What can hang from each mark:
rulo: sedub tovu zese zibe
sipa: zifak
zifak: sedub
vubig: kelo sedub
nilo: sedub
neza: sedub
sedub: dudogam nilo rulo tovu zale zese
zibe: tovu zale
kelo: vubig
tovu: sedub zale

Every row comes from one small tree of marks. The marks that hang from a mark follow it in brackets, in alphabetical order. Every link used is in the known rows. Which tree was each row made from?
Known rows:
rulo(zese zibe(tovu(sedub(nilo zale)))): [  3   9 -13  12  12 -21   1   1  14  -5  12   1  11 -21   4  -5   3 -19
 -37   7  14 -25   3 -10  -1 -32  -1 -14  -6 -11   0 -11  19  11 -17 -29
  -5   1  11 -18  20  11  14  -4  13   2 -13  -2 -12 -22  11  17 -28   9
   4   6   6  17]
sedub(dudogam nilo rulo(zese) tovu zale): [ 15   5  -9  18  -1 -29 -16  21   6  -3   8  -2 -11  -5  14   3  11  -7
 -29   4   8 -46  18  10  17   1 -21   2   4  -5 -15   0   8  14  -2 -25
 -12  19  -5 -24  21   1  -7  -4  20 -19  -7  10 -13 -25   5  15 -26  -1
   8 -15 -12   7]
rulo(zese): [  7  14  -8  -7  14 -26  -2   1  23 -12  14  -2  17 -41   6  -3   1 -25
 -22  10  14 -15   2 -13  -6 -26  10 -10   0 -13   9 -12   1  -3 -11 -14
 -12  10  11 -14   7  18   2  12  -2  -2  -9   0   1 -13  17  11 -14  11
 -10  16  26  28]
neza(sedub(nilo tovu)): [ 14  12   0  -2  13 -24  -8   3  24  -3   9 -10   1 -29  11 -11   8 -14
 -50  11  16   0   2   0   3 -16   9  -9   6   5  -7  -1  -4   5  -2  -7
 -19  12  -1 -19   9   1   3  13 -10   4   4   3   3 -16  19  17 -15   7
  -2   5   5  19]
kelo(vubig(sedub(dudogam rulo zale zese))): [  3   6 -19   1   0 -24 -13  10  17  -5  15   0  -2 -26  11   0  -7 -18
 -28   6   6 -31   7   3  -2 -12   0   2  -3 -12   5  -8   6  17   1  -8
  -2   1  -6 -21   8  -7 -11  -5   2 -21 -18  -1  -5 -15  15  10 -15  10
   8  -3   4  21]
sipa(zifak(sedub(rulo tovu))): [  3  14   2  -8   0 -35   2   0  24 -16   1 -10  -2 -37   7  -4  -6 -24
  -2  10   9 -14   0  -8  -6 -10  10  -2  -2  -5  -8  -2  -4   2 -13 -17
 -29   0  -1 -23   9  -5   4   7   0   1   0   2  -2  -4  20  21 -26   7
  -8   7   8  26]
zifak(sedub(nilo tovu zale zese)): [  5  12  -3   7  10 -17 -13   8  17 -11  -1 -10  -3 -12  13  -4   0  -6
   3   8   9 -31  11   7  10  -6  -6   1   2  -2 -20   2  -3  13   1 -14
 -14  17  -2 -29  16  -1  -2   1   7  -8  -5   3 -11 -15   6  20 -34   0
   8  -5  -4  18]
kelo(vubig(sedub(zese))): [  2  11 -18  -7   9 -21  -7   0  28 -11  14  -3  12 -42  10  -7  -7 -26
 -32  11   9 -13   1  -6 -16 -26  16  -3  -4 -13  10 -13   4   7   0  -1
  -5  -4   1 -16   4   2  -5   1 -14  -9 -13  -6   2  -9  21  10  -9  16
  -4  14  16  29]
zibe(tovu(zale)): [  4  15  -9 -10  10 -24  -1  -1  22  -2   9 -14  14 -33   5 -10   3 -18
 -25   6  21   4  -2  -7   2 -21  17 -13  -5 -15  14 -12   3 -11 -14 -10
  -1   2  11  -9  13  10   7  10 -15  -1  -5 -14  -3  -7  19  13 -13  12
 -26  15   0  26]
sedub(tovu): [  8  14  -4  -6   7 -23   3   5  21  -9  11  -9   7 -30   7  -4  -1 -20
 -27   8  15   8   4  -6  -3 -18   3  -6   2 -10  -2  -7  -3  -2  -5  -8
 -17   9   3 -11   9   6   1  11  -3  -7   4  -4  -2 -10  20  12 -17   6
 -14   8   6  23]
zifak(sedub(dudogam tovu(zale) zese)): [ 12   9 -11   2   2 -13  -2   7  17  -7   7 -11  -3 -14   8  -4  -7 -10
   8   8  10 -18   6   5  20  -5  -8  -5   0  -4  -4   4  -2   8  -3 -13
  -7  13   3 -20  13  -1   3   2 -10  -6  -4  -1 -17 -15  11  17 -25   8
 -12   4  -8  19]
vubig(sedub(rulo(zibe) tovu)): [ 12  12  -2   0   1 -34   9   0  15 -11  12  -3  -6 -43   2  -2  -8 -23
 -45   5   8  -1   2  -6  -5 -30   5  -4   5 -12  14   1   5  15   4 -21
 -21  -1  -2 -16  13  -1   8   0  -5  -8  -2   1  -1 -19  20  15  -1   7
  -8   1   0  24]
tovu(sedub(dudogam nilo rulo) zale): [ 13   5 -17  -2   2 -33 -10   3  16  13  10   2  -1 -23   9  -5  -2  -3
 -29   2   3 -23   0   8  22  -9   0 -11  -5  -1  -3  -2   9   4  -5 -24
  -9   6   5 -19  16  -5  -3  -1 -13  -5 -17  -6 -11 -14  18  11 -46  17
 -16   2   1  17]
rulo(sedub(nilo tovu)): [ 14  10 -11   6  13 -26  -6   4  20  -6  11 -11   1 -31  13  -1   1 -14
 -24   7   8   3   6  -3   6 -17   2  -5   4 -11  -8  -2   6   6  -5 -17
 -21  -5   3  -6  13   6   3   2  -1  -9   1   2  -4 -15  15  16 -14   8
   0   3   1  19]
sipa(zifak(sedub(dudogam rulo tovu zese))): [  8  11  -2  -2  -4 -28  -2   7  21 -17   6  -9  -6 -20   9   0  -3 -20
  -1  11   7 -29   7   3  15  -4  -4   2   3  -5 -17   2  -3   9 -13 -16
 -22   4  -3 -29  13 -11   2   3   7  -6  -6   4 -11 -10  16  21 -27   1
   0  -1  -2  22]
zifak(sedub(tovu)): [  4  14   1  -5   8 -25   3   1  22 -11   4 -12   2 -31   6  -6  -4 -17
   1   9  14   5  -1  -8  -6 -15   6  -6   0  -6   3  -4  -5   3  -2 -10
 -21   6   5 -17   8   3   6   9  -7  -1   4  -1  -4  -7  17  19 -21   9
  -9  13   5  27]
rulo(sedub(zale) tovu zibe): [  6   6 -10   5  15 -19   4   0  13 -11  22  -2   0 -40  -1   4 -13 -26
 -18   2  10  16   2 -16  -7 -32  -7 -14   1 -18   3  -3  19  14 -15 -29
 -18  -7   6  13  13  18  16  -5  14  -9 -10   4  -7 -27  13  12   0  10
   8  10  43  19]
kelo(vubig(sedub(tovu))): [  4   9 -12  -3   7 -22  -1  -1  22  -8  13  -3   5 -38   9  -5  -8 -28
 -41   9  11   6   1  -6 -21 -20  13  -3  -3 -13  10 -12   5   7   1  -2
  -8  -6  -3 -14   5   0  -1   3 -15  -7  -2  -6   3  -8  23  13  -4  14
  -8  13   5  27]
kelo(vubig(sedub(dudogam nilo zese))): [  7   7 -20   4   6 -18 -15   6  25  -3  13   1   5 -24  10  -5   4 -22
 -38  10   6 -27   5   1   2 -17   9   0   2 -11  -2  -7   5  13   1  -5
  -4  -4  -4 -23   9  -1  -8  -4  -8 -13 -17  -2  -7 -13  19  12 -12  15
   5   4   6  24]
nilo(sedub(dudogam)): [  3  12  -4 -10   5 -29   0   5  17  -3  19   0   3 -31   2   0  -5 -19
 -18   8  11   5  -5  -6  15 -20   3  -9   0 -12   0  -9   3  -5 -10 -11
 -15   4  10  -4   7   7   4   7   2  -3  -7  -5  -8 -13  23  15 -36  12
  -1  11  20  23]
zibe(tovu(sedub(dudogam nilo)) zale): [  8  13 -11   2   5 -25  -1   8  18   2   6  -7   5  -3   2 -11  21 -12
 -40  17  11  -6   2   1  21  -7  10 -10  -4  -9  10  -8   5  -3 -18 -19
   0  -7  14 -17  20   2   8   4  23  -3  -8  -7 -17 -15  14  25 -36  14
  -7   4  -1  19]
vubig(kelo sedub(dudogam tovu)): [  9  -2   0  -7  -3 -12   8   3  15  -6  13   1 -11 -24   1 -14   1 -28
 -51  12   5  -1   6  11   9 -13   2   3  16 -14   9   4  -4   9  -1  -9
 -15   1   1 -10  13   7  -2  -1  -1 -10   1   6  -7 -23  25  15  -2   7
  -8   7   1  33]
neza(sedub(tovu zese)): [ 11  13  -5  -6  13 -18  -2   3  24 -13  14 -14   4 -28   9  -8   0 -13
 -40  11  21  -7   3  -1   7 -16   4  -9   5   3  -2  -2  -6   6  -2  -4
 -11  15   3 -19   6   1   5  12  -9   2   3   2   0 -17  19  14 -13   4
  -3   4   5  22]
vubig(kelo sedub): [  2   4   0 -19   6 -18   7  -7  22  -9  10   1   1 -48   0 -17  -3 -31
 -46  15   4  -2   1   1  -5 -26  23   0  14 -18  19  -2  -6   2   0  -9
 -15  -1   9 -11   8  15  -1   4 -10  -3  -9   4   2 -17  28  13  -4  11
 -12  17  22  42]
sipa(zifak(sedub(nilo rulo zale zese))): [  2  13  -3  -6   6 -29 -15   6  24 -14   0  -6   1 -31  10  -4  -2 -15
   4  11   4 -47   6   2   8 -11   7   4   2  -3 -22   0  -4   7 -15 -18
 -22   7  -4 -35  15  -6  -3   2   9  -2 -19   6  -3  -7  11  22 -36   4
  11  -7  14  23]
neza(sedub(dudogam nilo tovu(zale))): [ 18   9  -7   1   9 -19 -10   7  18   6  11  -8  -5 -16  11 -10   8 -10
 -47   7  13  -5   2  10  20  -6  -2 -13   7   4 -11   4  -2   5  -3 -11
  -9  15  -1 -18  13  -1   2   6 -15   5   1  -1  -7 -20  17  16 -11  11
 -10   2  -5  11]
tovu(sedub): [  4  13  -9 -13  12 -23   2  -4  22  -4  13   0  16 -38   5  -7  -8 -17
 -30   6   9   4  -6  -9  -1 -23  13 -13  -6  -5   4 -14   1  -5  -9 -15
 -18   1  11 -12   7   6   3  10  -5   1  -5  -7  -3 -10  25  11 -38  15
 -11  15  21  26]
sedub(dudogam nilo rulo zese): [ 13   9 -11   5   2 -34 -17  12  20  -6  12  -7   2 -20  13   0  12  -8
 -23   6  10 -42   9   8  25 -11  -6   4  10  -4 -10  -1   3  11  -1 -19
 -14  15   0 -25  15  -5  -9   2   3 -17 -16   5  -8 -17  14  14 -30   1
   5 -10   0  21]
nilo(sedub(dudogam rulo tovu(zale) zese)): [ 14   7 -14   7  -3 -31   0   9  14  -3  14  -4  -7 -19   8   5  -9  -3
 -12   5   8 -24   6   9  28 -10 -15  -3  -2  -7  -2   5   8   5  -4 -17
  -6  13   0  -9  10  -4  -1   0  -7 -10  -5  -1 -13 -19  16  14 -44   5
 -10  -6 -11  12]
nilo(sedub(tovu zale)): [  1  12  -2   0   8 -21   0   5  12  -5  13  -1  -3 -26   4   2 -10 -10
 -17   5  11   3   2  -3   4 -17  -5  -7  -6 -10  -8  -6   5  -6  -9 -11
 -14   8   3  -6   9   4   1   5   8  -5   4  -4  -4 -13  16  16 -42   6
   3   1  10  16]
nilo(sedub): [  1  14  -2 -14  12 -31   2  -2  24  -6  16  -1  10 -43   4   0  -8 -19
 -17   9  11   8  -5  -9   2 -30  12 -10  -3 -11   5 -11   4  -8 -10  -8
 -17   3  10  -4   4  11   4  12  -7   2  -6  -5  -2  -8  23  15 -37  12
  -5  14  27  26]
kelo(vubig): [  0   7 -16 -13  10 -26  -6   2  26  -7  15  -5  19 -38  10  -2  -5 -24
 -19  11  16   6  -3 -16 -21 -25  16  -7  -8 -10   6 -18   4   0  -5   0
  -8  -3   3 -11   1   5  -5   7 -14  -8  -8  -6   3   0  24   7 -18  15
 -12  18  21  30]
nilo(sedub(dudogam tovu zale zese)): [  5   8 -10   7   4 -15  -4  13  10  -7  20  -1  -8  -6   5   2  -7  -7
 -14   6   9 -17   8   8  24  -9 -18  -3   0  -9 -17  -1   4   3  -6 -12
  -7  14   0 -11  11   0  -3   1  19 -13  -3  -1 -14 -21  12  15 -45   1
  11  -6   0  11]

Write each row's tree:
[ 14   6 -17   1  11 -19  -1   0  15   0  21  -5   0 -33   5   2  -9 -17
 -16   3   7  12   0  -4  11 -12  -5 -15   1 -18   7   0  10   1 -16 -24
 -11  -5   8  17  13  15  11  -1  -5  -8 -10   1 -11 -24  18  11   0  16
 -14  14  34  21]
rulo(sedub(dudogam) tovu(zale))
[  3  -4  -4  -4  -5 -21   0   7   9  -5  13   6 -17 -32   0  -7  -5 -22
 -47   7   2 -17   7  13   4  -7  -3   5  15 -15  15   4   1  14  -1 -20
 -14   5  -2  -2  17   7  -1  -7  10 -14 -12  12  -6 -28  22  14  -2   5
   3   0  29  31]
vubig(kelo sedub(dudogam rulo(tovu) zale))
[  4   5 -15   4   0 -14  -7  10  12  -2  13   1  -5 -18   9  -3  -7 -21
 -38   5   9  -3   5   1  -7  -8  -1  -2  -5 -12  -2  -8   3  11   0  -2
  -5  -1  -7 -16  10  -3  -6  -4   3 -16  -5  -7  -6 -14  20  12  -7  11
   0   6  -3  18]
kelo(vubig(sedub(dudogam tovu zale)))
[ 10   6 -10   8   3 -38   6   3  14  -5  23   6  -4 -38  -1  10  -6 -22
 -20   7   8 -15  -1 -10   7 -28 -13 -10   0 -16  13  -2  19  14 -11 -31
 -16   3   7   5  10  11  16  -2   7  -2 -11   9 -12 -29  17  11 -25  10
   4   5  38  17]
nilo(sedub(dudogam rulo(tovu zese zibe)))
[ -2   9 -14  -8  11 -19  -9   1  19  -7  11   1   7 -37   8  -6 -10 -26
 -34   8  10  -2   0  -8 -21 -20  15  -6  -8 -15   7 -14   3   6  -6  -3
  -7  -6  -4 -16   6   2  -5   1  -6  -9 -13  -7   2  -8  21  10  -9  16
  -1  12  17  26]
kelo(vubig(sedub(zale)))
[ -2  13  -4  -6   7 -38  -4   4  15  -7  12  -1  -2 -38   3   5 -11 -11
 -10   5  11 -11  -2  -5   2 -21   3  -5  -5 -10   3  -8   5   0  -5 -16
 -15   8   2  -8   7   3   1   5   7  -7  -9  -2   1 -11  21  13 -44   6
   2   1  19  19]
nilo(sedub(rulo zale))
[ 12   9  -1   3   9 -16 -15  16  11   1  11  -6 -10  -8  13  -7  10 -10
 -47   8  12  -8   6  10  19  -3  -9  -9   8   5 -21   2  -5   9  -4  -9
 -13  17  -6 -23  17  -3  -1   5   8  -3   0   3  -8 -22  15  17 -17   4
  10  -6  -2  10]
neza(sedub(dudogam nilo tovu zale))
[  8   9 -13   5   7 -13 -22  18  14  -5  14  -3   1  -5  12  -2  10  -8
 -22   6   9 -37  13   8  29  -9  -9   0   6  -5 -25  -2   1   6  -6 -14
  -8  18   1 -27  18   2 -12  -1  19 -18 -17   2 -11 -18   9  15 -29   2
  15  -9   6  15]
sedub(dudogam nilo zale zese)
[  9   5 -15  -4  12 -22  -2  -5  20   7  11   1   7 -37   4  -8  -3 -12
 -33   3   4  -3  -1  -1   3 -12   3 -13  -4  -5  -1  -4  10  -1 -11 -22
  -9   4   8   2  13  11   7   2 -16   7 -10  -3  -6 -15  21  12 -35  18
 -17  16  37  22]
rulo(tovu(sedub(nilo) zale))
[  9   5 -15   7   5 -18  -5   4  19  -1  20   1   3 -20   5  -3   4 -10
 -35   4   6 -19   8   4  15  -7 -10  -5   4  -3  -9  -5   9   8  -7 -19
 -12   7   8  -6  15   6   5   1   6  -3 -11   2 -14 -22  18  16 -34   9
   4   6  33  20]
rulo(tovu(sedub(dudogam nilo zese)))
[  5  13  -1  -4   7 -25 -11   6  23  -2   5  -7   2 -21   8  -5   8 -16
  -2  10   8 -12  -1  -3  14 -13   7  -3   6  -5  -7  -3  -5   8  -3 -14
 -21   7   5 -24  13   2   2   5  -1  -2 -10   2 -11 -11  16  19 -25  10
   2   7  11  25]
zifak(sedub(dudogam nilo))
[ 14   8 -10   5   5 -30  -8   3  22  -6  -1 -14  -3 -25  14  -3  -1  -1
   5   8   8 -37   8   9  13 -10   0   3   1   0  -3   6   3  14   8 -20
 -10  14  -2 -26  14  -6   0   1 -16  -4  -8   4  -9 -12  10  17 -35   3
 -11  -3 -13  20]
zifak(sedub(nilo rulo tovu(zale) zese))
[  3  12 -10   5  13 -20   3   0  13 -10  16 -12   5 -29   2   0  -6 -23
 -19   5  16  10  -1 -15  -3 -36   4 -14  -3 -18   7  -8  16  10 -17 -24
 -10 -13   6  -2  17  10  15  -2  15 -12  -7  -4  -6 -20  13  15  -5   9
   5   5   4  20]
rulo(sedub(zale) zibe(tovu))
[ 10  12 -14   5   5 -20  -5   8  20  -3   9  -9   5   1   5 -11  19 -10
 -37  17  10 -21   5   7  27  -7   7  -7  -3  -7   7  -6   6   0 -19 -16
   3  -3  14 -20  22   0   5   2  27  -8 -11  -6 -18 -17  12  25 -41   8
  -3   0  -5  19]
zibe(tovu(sedub(dudogam nilo zese)) zale)
[ 10   7 -15 -10   6 -20  -1   0  15   8  15   4   8 -25   5  -9 -10 -11
 -27   4   6  -3  -5   0  18 -12   2 -16  -8  -4   0  -7   5  -4 -11 -18
  -5   5  12 -11  11   6   2   3 -10  -1 -11 -11 -12 -15  23  11 -38  21
 -22  14  10  19]
tovu(sedub(dudogam) zale)
[ 13  15 -12   2  14 -26  12  -1  18 -12  14 -14   9 -29   0  -3   5 -26
 -22  15  15  17  -2 -19   2 -36  15 -15  -3 -22  26  -5  15   5 -24 -25
  -5 -21  17  -1  17  12  20   1  20  -8  -8  -2 -10 -21  12  20  -2  11
  -8  10  10  24]
rulo(sedub zibe(tovu zale))
[ -2  12  -8   0  10 -23  -9   2  17   1   6  -6   6 -19   7  -9   6 -10
 -36   6  13  -9   2   0   4 -13   8  -9  -5  -6  -5 -14   6  -1 -13 -14
  -7   1   7 -16  18   2   3   3  10  -2  -8 -10  -8 -10  18  19 -41  10
   1   4  -3  21]
zibe(tovu(sedub(nilo zale)))
[  7  -1  -3  -7   3 -16  -5   3  18  -1  11   5  -6 -30   1 -17   7 -27
 -53  14   0 -14   6  11  15 -18  12   5  19 -14   4   3  -3   9   1 -13
 -16   0   5 -17  16  10  -6  -3  -4  -7 -14   8  -6 -22  24  15  -6   9
   1   8  12  37]
vubig(kelo sedub(dudogam nilo))
[  1   3 -14   4   4 -31 -13   5  20  -1   9   2  -3 -41   9  -1  -3 -21
 -39   4   6 -19   5  -3 -20 -14   8   2  -2 -12   7  -8  11  16   1 -14
 -10  -2  -9 -10  11   0  -5  -5  -4  -9 -14   3   3 -14  20  13 -12  14
   4   3  26  24]
kelo(vubig(sedub(nilo rulo(tovu) zale)))
[ 22   4 -17  12  -2 -26 -14  14  15   0  11  -9  -8 -10  13   0   9  -1
 -23   4   7 -42  16  18  30  -4 -16   2   4  -3 -13   7   7  11   3 -22
  -7  19  -3 -24  18  -6  -8  -3  -7 -17  -7   3 -15 -19  10  14 -28   3
  -9 -14 -22  13]
sedub(dudogam nilo rulo tovu(zale) zese)
[  3   1  -2  -9   7 -12  -8   1  17  -2   6   3  -6 -34   3 -18   0 -23
 -49  12   1 -20   6   9   1 -21  18   5  14 -13   2   2  -2   6   0 -12
 -12   4   0 -18  15  11  -7  -3   2  -5 -13   7   1 -20  21  14 -14   7
   3   4  17  36]
vubig(kelo sedub(nilo zale))
[ 12   7 -16  12  12 -13   3   4  11 -17  18  -9  -2 -23  11   5 -12 -16
 -13   5   9  -6   9  -4   7 -30 -14  -8   1 -12  -9   2  15  17 -11 -25
 -11  -1   1  -7  15   7   8  -7  15 -18  -5   5 -12 -26   8  14 -13   3
  10  -4   2  15]
rulo(sedub(tovu zale zese) zibe)
[  9  11  -4   5  10 -23  -8   3  24 -11   1 -13   3 -22  11  -4   4  -9
   0  11  11 -25   8   3   8 -13   3   3   4  -2 -11   1  -3  11   4 -12
 -17  12   2 -26  12  -1   0   4  -5  -2  -3   5  -8 -11  10  19 -30   2
   1   1  -3  24]
zifak(sedub(nilo tovu zese))
[ 16   5 -18  21  15 -19  -5   7   9  -8  13  -2  -4 -23  13   5  -2 -19
 -23   5   5 -19  11  -7   3 -29 -14  -8   0 -13  -9   3  20  21 -12 -32
 -14  -2   2 -10  17  13  10 -10  15 -10  -8  12  -8 -30   3  15  -8   6
  13  -2   4  11]
rulo(sedub(nilo tovu zale) zese zibe)
[ 15  11  -4  -4  14 -20  -8   0  23   3   7 -10  -1 -30  12 -13   5 -10
 -46  10  14  -3   1   5   7 -14   9 -13   3   3  -7   3  -2   2  -2 -10
 -10  13   0 -17  11   3   4  11 -23   8   2   0  -2 -17  18  15 -13  11
 -13   6   2  16]
neza(sedub(nilo tovu(zale)))
[  3  17  -7  -7  11 -14  -6   2  18 -15  13  -3   1 -36   6  -9  -9 -18
 -34   6   9 -22   5   1   6 -21   8  -3   2 -13   0  -4  -5   2  -4 -11
  -8   9   2 -20  13   7  -6   3   6 -11 -15  -2  -3 -18  16  14 -12   6
   5   0  14  24]
vubig(sedub(zale zese))
[  5  15  -5  -4   7 -32  -3   1  15 -12  11   2  -3 -44   7  -5  -9 -20
 -36   6   7 -30   3  -3  -6 -20   6  -4   0 -15  13  -5   0   6  -4 -21
 -14   8   1 -19  13   9  -1   2   6  -9 -16   4  -1 -20  16  13  -7   9
  -2   0  16  22]
vubig(sedub(rulo(zese) zale))
[  5  17  -9  -9   9 -25   8  -3  23  -7   7  -9  12 -21   0 -13   9 -18
 -33  18  16   4  -2  -8   5 -15  20 -13 -11 -11  23 -13   7  -9 -20 -15
   0  -9  18 -10  15   6  11  12  18   0  -3 -11  -8  -8  19  23 -34  12
 -17  12   7  24]
zibe(tovu(sedub) zale)
[  8  16  -7  -6   5 -16  -3   3  22 -11  17  -3   2 -30   5  -7  -3 -22
 -39   8   7 -18   4   3  16 -18   6  -2   7 -13   4  -3  -5   5  -1 -10
 -12   7   5 -18  14   5  -2   5   3 -13 -12  -2  -9 -21  18  13  -7  10
   1   4  11  27]
vubig(sedub(dudogam zese))
[  6   2  -3 -14   1 -15   4   0  17  -5  16   3  -3 -35  -1 -15  -1 -29
 -50  13   4  -4   2   7   9 -20  13   1  16 -15  12   0  -6   6  -3  -9
 -14  -1   7 -11  12  12  -3   1  -4  -8 -10   4  -6 -21  26  13  -2  12
  -6  12  17  38]
vubig(kelo sedub(dudogam))
[ 12   3 -20   5   7 -15  -8   1  18   7  16   3   4 -20   5  -7  -1  -5
 -31   2   4 -21   5   8  19  -5 -11 -10   1  -6  -7   1  11   4  -8 -24
  -4   9   8  -4  15   8   5  -2  -7  -1 -13  -1 -17 -21  14  13 -37  15
  -9   8  29  18]
rulo(tovu(sedub(dudogam nilo zese) zale))
[  3  10  -7   2   9 -37   1   5  13  -9  15   4   1 -41   3   9 -15 -17
 -11   6  10 -24   0 -11  -1 -34  -3  -9  -7 -13   8  -3  15  10 -11 -26
 -13   7   5  -8  11   8   8  -1   9  -3 -15   5  -3 -22  13  13 -37   8
   5   1  23  17]
nilo(sedub(rulo(zese zibe) zale))
[ 11  12 -12   3   7 -39  -1   2  20  -5   2  -9   8 -20   5  -9  19 -13
 -37  17  12 -30   3  -2   6 -10  15  -6  -9  -8  22  -7  12   2 -16 -25
  -1  -3  14 -16  21   3  11   5  19   0 -11  -1  -9 -14  13  22 -37  11
 -11   2   1  20]
zibe(tovu(sedub(nilo rulo(zese))) zale)
